Each row was made from one walk, in order. Every step used is in the known rows, and no mark comes twice. Write each row's walk.
Known rows
giso > mazak > gipap > tokul > dudip: [  6   7  14  10  -1   5 -22 -16  18  -5 -31 -23  -3  11  22 -14  16   2
  21   1   9  25  17  -3   0  20  -2  -2  10 -27  22  26  -6   2  26]
rusaz > tokul > giso > mazak > dudip > musor: [ 14  37 -11  24  28  21  14 -26  25 -15 -21 -41  -6   2  -9 -29  17  26
   9  -6  16   4  -2  17 -22   5   5  10  27 -27  25  -4 -12  10   9]
giso > mazak > rusaz > tokul > dudip > musor > madaz: [  0  17 -24  17   2  -5 -12 -18  33   3 -25 -41   2  -4   2  -1  19   5
  12 -11  22  -5  -2  14  -6  29   9  -3   5 -40  19  11  -1  13  44]
madaz > musor > dudip > tokul > rusaz: [-20   8   6  26 -20 -10  -2   8  37 -11   5 -12 -13  14  14 -13  15  18
  -1  -1  22  18  27  22   3  16  -3  -1  14  -2  -1  10  19 -15   5]
giso > mazak > gipap > tokul: [ -3   4  20  10   6   4 -17 -11  18  -7 -24 -24 -11  12  22 -20  17   4
  28   8   3  25  19   4 -11  17  -5  -5  12 -25  16  24  -7  -2  23]
mazak > dudip > musor: [-12   5  -5  19   5  -8   5   4  40 -13  -3 -23 -12  -4   6  -9   4  12
 -13 -10   7  34  12  -5 -19  18  14   7  20 -11  31  10  -3  21  19]
gipap > tokul > rusaz > mazak > dudip: [-14   6  27  12  27   2  -2 -16  15   0 -31 -23 -11  10  -1 -31   8  17
   9  27   8  11   4  20 -16 -13  22 -20  -1 -15  -1   9  -4   3  21]
giso > mazak > rusaz > tokul > purib: [  7   7 -16  24  -1  11  -2  -8  22  -4 -17 -51  -4  -5   3  -8  19  14
  14  -2  22   7   1  27 -15  25   2 -15   4 -32  16  18  -6  -8  40]
fofig > purib > tokul: [-29  24  -7  21   1   2   8 -16  39   4 -16 -34 -11  25   7  -8  -3   5
  14 -10 -16  35   2   9 -21  -6   3   1  18 -23  -3   8   6 -10  25]
madaz > musor > dudip > tokul > mazak: [-16  18  -2  31 -21 -17  -2  16  35 -15   2 -13  -5  20  20 -18   8  20
   0   4  10  20  28  12   8  21  -1   2  18  -2   5  12  16 -21   1]
tokul > rusaz: [-18   2   2  26  -8  -1 -11  -6  19 -10 -27 -34 -10   1   5 -10   7   9
  -7   5  27  15   1  12  -8   0  -3 -12   4 -28  10   8   8  -9  29]
rusaz > tokul > giso > mazak > dudip > musor > madaz: [ 15  41 -14  18  31  13   7 -25  26 -12 -26 -33  -5  14 -12 -24  20  26
  10  -9  18   4  -8  12 -15   7   9  11  29 -31  27 -11 -10   8  13]
madaz > musor > dudip > mazak: [ -7   8  13  31 -20 -12 -12  14  23 -18  13  -8  -3   7  19 -19  12  12
  11 -12   8  24  32   6  -3  21  -9   3  20  -9   3  12  16 -10  -2]
dudip > tokul > purib > nasad: [-12  -9 -13  13   8  -6   5  21  27  -3  -2 -19  -6  29  20 -15   0  19
  -3  12  21  26   0  21  11  10   2   1   3   1  -3  -2   5 -15  14]
dudip > musor > madaz: [-25  19 -18  10   6 -25 -14  -3  33  -1 -10 -21  -9  21  21  -3   4   5
  -2   3  12  17  -3   5  -5  16  13  13  21 -25  13 -13  16   8  22]
madaz > musor > dudip > tokul: [-15   8   3  25 -18 -10   2  11  40  -8  11  -4  -9  18  19 -16  10  18
   1  -3  15  26  28  19   1  17  -7   7  21   4  -5   9  19 -16  -3]
madaz > musor > dudip: [-11  15  12  32 -26  -3  -3   4  35 -17   9 -12  -5   9  17 -10   2  14
  -6  -8  16  32  26   9  -7  24 -10   0  26   1   6  12  18 -20  -4]
madaz > musor: [ -9  14   6  41 -16  -7   4   0  25 -17  -2 -24  -9  10  18  -7  13   8
 -11   0   8  37  18  16 -17  17 -11  -8  22  -3   1   5  16 -22   2]
giso > mazak > tokul > rusaz: [ 12  12  -2  14  11  -6 -31 -22  19  -8 -38 -43   0  -4   0  -7  20 -14
   4  -5   7   2  21  12 -28   4 -16  -3   9 -29  25  20 -10 -14  24]
rusaz > tokul: [ -8  10 -12  30   3  15  14  -7  35  -1 -11 -29  -6   1  -1 -25   9  21
   5  11  21  13  -1  18 -13  -5   8  -5  21 -24 -10  -6   3   0   8]
madaz > musor > dudip > mazak > tokul > giso: [  6  21   4  23  -5  -2 -14   5  25 -16   1 -13   1  11  12 -15  16  11
   4 -27   3  19  31   5 -12   9 -13   7  30 -12  13   2   2 -16 -13]
tokul > rusaz > mazak: [ -8   4  13  25   9  10 -11 -12   7   1 -20 -48  -9  -1   9 -17  -1   6
   2  22  20   2  -7  10 -16  -8   1 -16   4 -23   2   8   4  -9  29]
rusaz > mazak: [  3   6   9  25  15  11  -4  -8  10  10  -3 -34  -3   6  21 -26 -13   6
   7  22   4  16  -4   2 -23  -6  -2   0  15 -10  -3   3  -2 -12  13]
giso > mazak > rusaz > tokul > dudip: [  7   8 -16  28  -5   8  -5 -16  29   1 -25 -42   7 -12  -2  -9  14   8
  12  -9  21   3   1  15 -12  22  -3 -10   3 -33  13  19  -8   2  38]
tokul > purib > fofig: [ -2  -9  -3  31 -22   6  -5   6  34  -6 -14 -45 -11  25  12  -3  -1   7
 -21  15  30  35 -12   5   1  18   6 -14  26 -24  30  11  -5 -32  21]
tokul > purib: [  5   2 -15  20 -12  10  -4   8  17 -12 -12 -34  -5  22  20  -4   0  13
 -15   9  22  39  -7  15  -3  14   7  -7  16 -15  21   6   6 -24  28]
purib > nasad: [-18  -1  15  24   3  -8   4   9  26 -15  -6 -16   5   0  11 -13 -18   9
  -3   0  16  29   7  -5  -2  14 -17  -5   7   1  -2  -6   0 -10  -4]
purib > tokul > rusaz > mazak > dudip > musor: [-22  15   3  13   7   2   2 -15  41   5 -15 -52 -24  -3  10 -11   0  21
  -1   1   6   2  -8   4 -21 -10   7  -7   1 -32  21  11 -11   8  23]
gipap > mazak: [ -8   8   2  32   8  -6 -13  -5  32  10 -24  -8   5  17  12 -32  12   4
  14   8   8  32  11  14 -11  -4  -8  -2   9 -27  -4  -5  -2 -18  25]
giso > mazak > gipap > tokul > purib: [  5   6  14   7   4  11 -17  -9  14 -10 -22 -32 -12  20  24 -13  22   8
  21   8  11  31  13  10  -5  22   2  -9  12 -28  24  24  -5  -7  31]
fofig > purib > tokul > dudip: [-19  26 -16  23  -8   6   3 -22  39   7 -25 -34   0  22   7  -2  -7   0
   3 -13  -8  34  -3   2  -8  -4   8   4  16 -24   6  12   6  -4  29]
giso > mazak > gipap: [  5   2  12  17  -5   7 -20  -5  18 -10 -16 -34 -11   4  21 -10  14  -2
  21  -6   9  27  18  -9 -12  25 -15  -1  17 -30  25  27  -7  -2  26]
mazak > rusaz: [-24 -10 -16  23 -15  -1   4  13  35   6 -14 -28  -5  -4  10  -2   0  13
   0 -13  16  23   1   9 -17  12  -3 -17   7 -26   4   8  -5  -2  28]
giso > mazak > rusaz > tokul: [ -1   6  -9  29   2   5  -1 -11  26  -1 -18 -44  -4 -11   0 -16  16  11
  19  -5  15   2   6  21 -22  19  -5 -12   4 -31   8  18  -8  -1  33]

Which walk is each row?
[-21   7 -23  23   1 -22  -2  17  28  -3 -25 -18  -4  27  19 -30   1  19
   6  20   2   9   6   7   7  -1   8   5   4 -15   6   5  -1 -11  20]
dudip > tokul > mazak
[-32  29 -10  21  -7   4   4  -7  37  -2 -25 -49 -12  32  12  -2   0   9
  16  -8 -19  35   2 -10  -4   1  13  -9  16 -39  14  17   0  -9  34]
fofig > purib > tokul > mazak > gipap
[  4  31  13  12  29   2  -5 -29   8 -11 -44  -9   1  31  11 -37   7  19
  20  12  -4  12   3  25 -22  -6  -3   3  14 -11  12  -2 -11 -17   4]
gipap > tokul > giso > mazak
[  6  13   5  21  11 -10 -11 -11  23 -21 -14 -35  -7  -6   8 -14  10   2
   7  -6   4  20  19  -1 -24  28  -2  11  14 -15  38  25  -7   9  26]
giso > mazak > dudip > musor
[  9   6 -19  28   0  11   0  -6  25   2 -17 -23  12  -6   0 -27  12  15
   6  -1  23   4  -1   7   6  -4  14   1  10 -33  -3  -2   3  16  17]
rusaz > tokul > dudip > mazak
[-24   9 -23  31 -19 -14  -2  17  25 -10 -34 -40   4   5  10  -8  -4  19
  -2  -1   6  14  -3  -5  -1  15   6 -22   3 -35  25  13  -8 -12  35]
tokul > mazak > rusaz
[-23  -5  15   6  -2   9  -2   6  34   2 -18 -13 -18  20  24 -14  13  16
  15   6   8  42  14   1  -2   1  10 -14  18 -28   3   8  -3   6  13]
mazak > gipap > tokul
[-24  -5  -3   9 -14  -6 -11  11  40   1  -8  -4  -9  12  10 -26  -1  21
   8   4  30   6  14  14  11   2   3  10   5 -14   2  11   9  -2  16]
musor > dudip > tokul > rusaz
[-13   7   4  32 -19  -2   1  15  34  -9  15 -19  -5  -4   8 -15  22  21
  13 -17  17  15  27  18  -4  22   0  -9  14 -20  -6   8  12  -1   6]
madaz > musor > dudip > mazak > rusaz > tokul
[-34  22  -3  22   1   5   4 -21  34   0 -26 -45 -15  21   2  -4   4   5
  11  -7  -6  24  -2  13 -17  -9   8  -8  10 -32   1  12   9  -8  35]
fofig > purib > tokul > rusaz
[  3  43  -9   7  16  -4  -4 -23  36  -7 -33 -32 -15  22   8 -15   3  25
   6 -27  -2   9 -10  -2 -24   5  -9  17  20 -33  45   1 -26  -4  12]
purib > tokul > giso > mazak > dudip > musor > madaz
[  9  -4 -19  14  -5   3 -13  -2  45   2 -25 -44  -3  20   1   5  10  -9
 -28  -2  14  28   2   6 -14   0   2 -11  31 -29  30   6 -17 -30   7]
mazak > tokul > purib > fofig
[-12  47  -7  17  21   7   8 -33  33 -10 -21 -46 -12  26   1  -8   4  11
  17 -23 -20  24   1   7 -27   1   5  15  24 -25  28  11  -7   2  26]
fofig > purib > tokul > giso > mazak > dudip > musor
[-28   2 -20  13 -19 -13  -6  25  45   3 -11  -8   0  15  13 -23  -8  27
  11   0  16   6  13   2  16  14   9   4   5 -17  11  17  -3  -5  19]
musor > dudip > tokul > mazak > rusaz
[ -1 -10   0  29  10  -8  -4   9  50  12 -21 -12  -5  27  -3 -32  21  11
   1   7  18  39  10  10  -2   2   9  -4  10 -28  17   6 -18 -14  32]
gipap > mazak > dudip > tokul > purib > fofig
[ 21  32   0  26  14  11 -11 -25   3 -18 -35 -28   2  18  12 -25   1  14
  11  -9   4  14  -4   7 -25   6 -24  14  25 -17  32   2 -14 -22   9]
tokul > giso > mazak
[ -1  12 -21  22  -2   3  -3 -20  33  -1 -20 -49   3 -14   5  -6  18   7
  14  -6  18  -4   3  18  -9  25   3  -3   5 -34  16  16  -2  14  39]
giso > mazak > rusaz > tokul > dudip > musor
[ -5  19 -30  13  -9 -15 -19 -13  33   3 -25 -16   9  15  19   3  -4   0
 -20  -5  21  19  -7  -7  13  18  16  16  16 -24  25  -6  15  11  28]
tokul > dudip > musor > madaz
[  5  36  -4  18   3   6  -1 -24  28  -4 -36 -34 -10  20  15 -23  -5  25
  12 -17  -5   8 -10   6 -27  -7 -25  12  19 -27  31   4 -26 -20   2]
purib > tokul > giso > mazak
[ 11  26  -5  25   9  10  -6 -16   9 -11 -34 -34   1  11   7 -17   4  16
  12 -20   9  11  -7  11 -24  11 -22   2  17 -22  31   5 -20 -17  21]
tokul > giso > mazak > rusaz
[ 15   6 -30  11  -3   0 -16 -11  39   8 -36 -21  19   1   2   3   2 -13
 -26 -15  10  23  10  -5 -11  -8  -1   3  22 -22  21   5 -12  -6   5]
mazak > tokul > dudip
[ -9  -6   6  14 -12  -8 -24  20  24  -5   4   2   4   4  16 -31  -5  15
  22 -12  12  10  22  -4   3  10  -4  14  12 -19   7  12   2   2   7]
musor > dudip > mazak
[-19  -1  -7  29   0  -5  -7   4  41  20 -24 -16   5   6   8 -19  15   8
  14  -5  12  28   7  19 -14   1  -6 -15   1 -36  -5   0  -9 -10  38]
gipap > mazak > rusaz
[  0  16  -3   9   2   1 -12   0  31  -1 -12   1  -1  24  13 -36  -4  25
  20  -8  16   4  12  10   1   6 -11  27  18  -5  16   7  -6 -10   1]
musor > dudip > tokul > giso > mazak
[-13 -17 -14  22  -8  -6   3  15  40   7  -9 -29 -17  37  17 -19   8  13
  -8  19  23  23  -7  19   8   5  11   0  16 -14  10   6  -4 -22  19]
dudip > tokul > purib > fofig
[ 15   7   7  20  34  14   9  -1  15  10  -6 -23  -7  13   7 -35  -5  21
   7   8   1  17  -4  -2 -24 -13   7  10  17  -4  10   5 -21   0   8]
rusaz > mazak > dudip > tokul > giso
[ -5  19   1  25 -12  -4   1   2  34 -11   2 -17  -8  17  14 -13  16  23
  11 -17  13  14  23  23  -5  26 -14   5  18  -3  10  12   4 -17   4]
madaz > musor > dudip > tokul > giso > mazak > rusaz
[-15  14 -28  21   8  -5  -6 -11  52  27 -27 -20   9   8  -2 -12  25  12
  12  -5  23  12  -4  22   7   8  18  -9   3 -52  -3 -15  -1   9  45]
gipap > mazak > rusaz > tokul > dudip > musor > madaz
[ -4  16  -9  32  -7 -12  -3  16  24 -25 -32 -29   3   7   1 -19  -5  20
 -13   2   3  30   7 -21  -5  12  11 -10  13 -26  40  18 -13  -8  24]
tokul > mazak > dudip
[ -4  12   8   8   3   0 -21 -20  25  -5 -25 -29  -5   9  27  -9  20   1
  22   5   6  20  17   1   1  25   6   2  12 -26  24  21   0  14  29]
giso > mazak > gipap > tokul > dudip > musor
[ -8   1  25   9  20  21  -3  -3  16  17  -6 -27 -14  12  27 -24   2  11
  21  25   1  24   3  -1 -11  -8  12 -11  15 -21  -5   7  -5   1  13]
rusaz > mazak > gipap > tokul
[  6  -4   9  20  28   8   6   6  20  12   1 -22  -8   6  10 -33  -3  16
   6  14   4  19   4  -2 -22  -7  12   4  10  -3   3  11 -13   4  14]
rusaz > mazak > dudip > tokul
[ 21  24 -23   3  14 -18 -37 -26  28  -1 -37 -31  12   8   8   4  15 -20
  -4 -12   4   4  12  -3 -12  17  -2  17  17 -27  35  10  -5  -2  24]
giso > mazak > tokul > dudip > musor > madaz
[-18 -12  14   8 -11  16  -3   6  40   1 -18 -29 -22  30  21  -5  14  16
   4  15  20  46   2   1  10  12  19 -22  23 -34  17  12  -7  -7  19]
mazak > gipap > tokul > purib > fofig
[-23  26  -3   8  20 -29  -5   0  27 -15 -41 -11  -3  30   3 -24   7  22
   3  19  -4  20   6   2   1   9  34 -10   7 -23  25   0  -3   4  20]
gipap > tokul > mazak > dudip > musor > madaz
[ 11   2  15  25  19  13   1   0  14   4  -3 -29  -5  -4   6 -25  -9  11
  -2   8   4  26   1 -11 -28  -2   6  -2  15  -7  13  12 -13   0  14]
rusaz > mazak > dudip
[-11   4   3  31 -29  -7   2  12  46 -10  10 -20 -15  27  17 -11  12  15
  -9   5  25  30  19  18  10  26   2  -2  26  -2   9  14  14 -30   0]
madaz > musor > dudip > tokul > purib > fofig
[ -6  -8 -24  15   2  -2   2  15  27   4  -8 -20 -11  33  22 -20   9  18
  -4  14  18  24  -2  25   4   2  11   6   9  -8   3   3   5 -16  23]
dudip > tokul > purib
[-12   9  -8  11  10 -16  -4   6  38 -10 -10 -15 -13   8   3  -4   6  12
 -13 -14  13  34   4  -9 -13  21  18   9  22 -20  33   1  -1  18  23]
mazak > dudip > musor > madaz
[  6  19 -28  10  17 -16 -31 -18  47  22 -42  -9  19  20   6  -8  21 -16
  -6  -8   8  22  12   5  -2  -5   7  10  15 -40  13 -14  -5  -5  28]
gipap > mazak > tokul > dudip > musor > madaz
[  4  -3  -6  23  17  -4  -3  11  38   9 -20  -5   1  25   2 -31  23  14
   4   2  13  41  12  16  -4   0  11   0   5 -23  11   5 -12 -10  36]
gipap > mazak > dudip > tokul > purib
[ 11   0   4  20  15 -12  -8   0  23 -12 -17 -19  -8   5   4 -29  14   7
  12  -4   5  21  20   3 -22  17  -5  11   8 -10  24  27 -14   1  23]
giso > mazak > dudip > tokul
[-12   0 -22  18 -21  -7  -7   4  41  14 -25 -25   2  -1  16 -11  -1  16
   5 -26   5   8  -6  -4  -2  -3  -2  -3  -4 -41  16  12 -19   9  24]
purib > tokul > dudip > mazak > rusaz
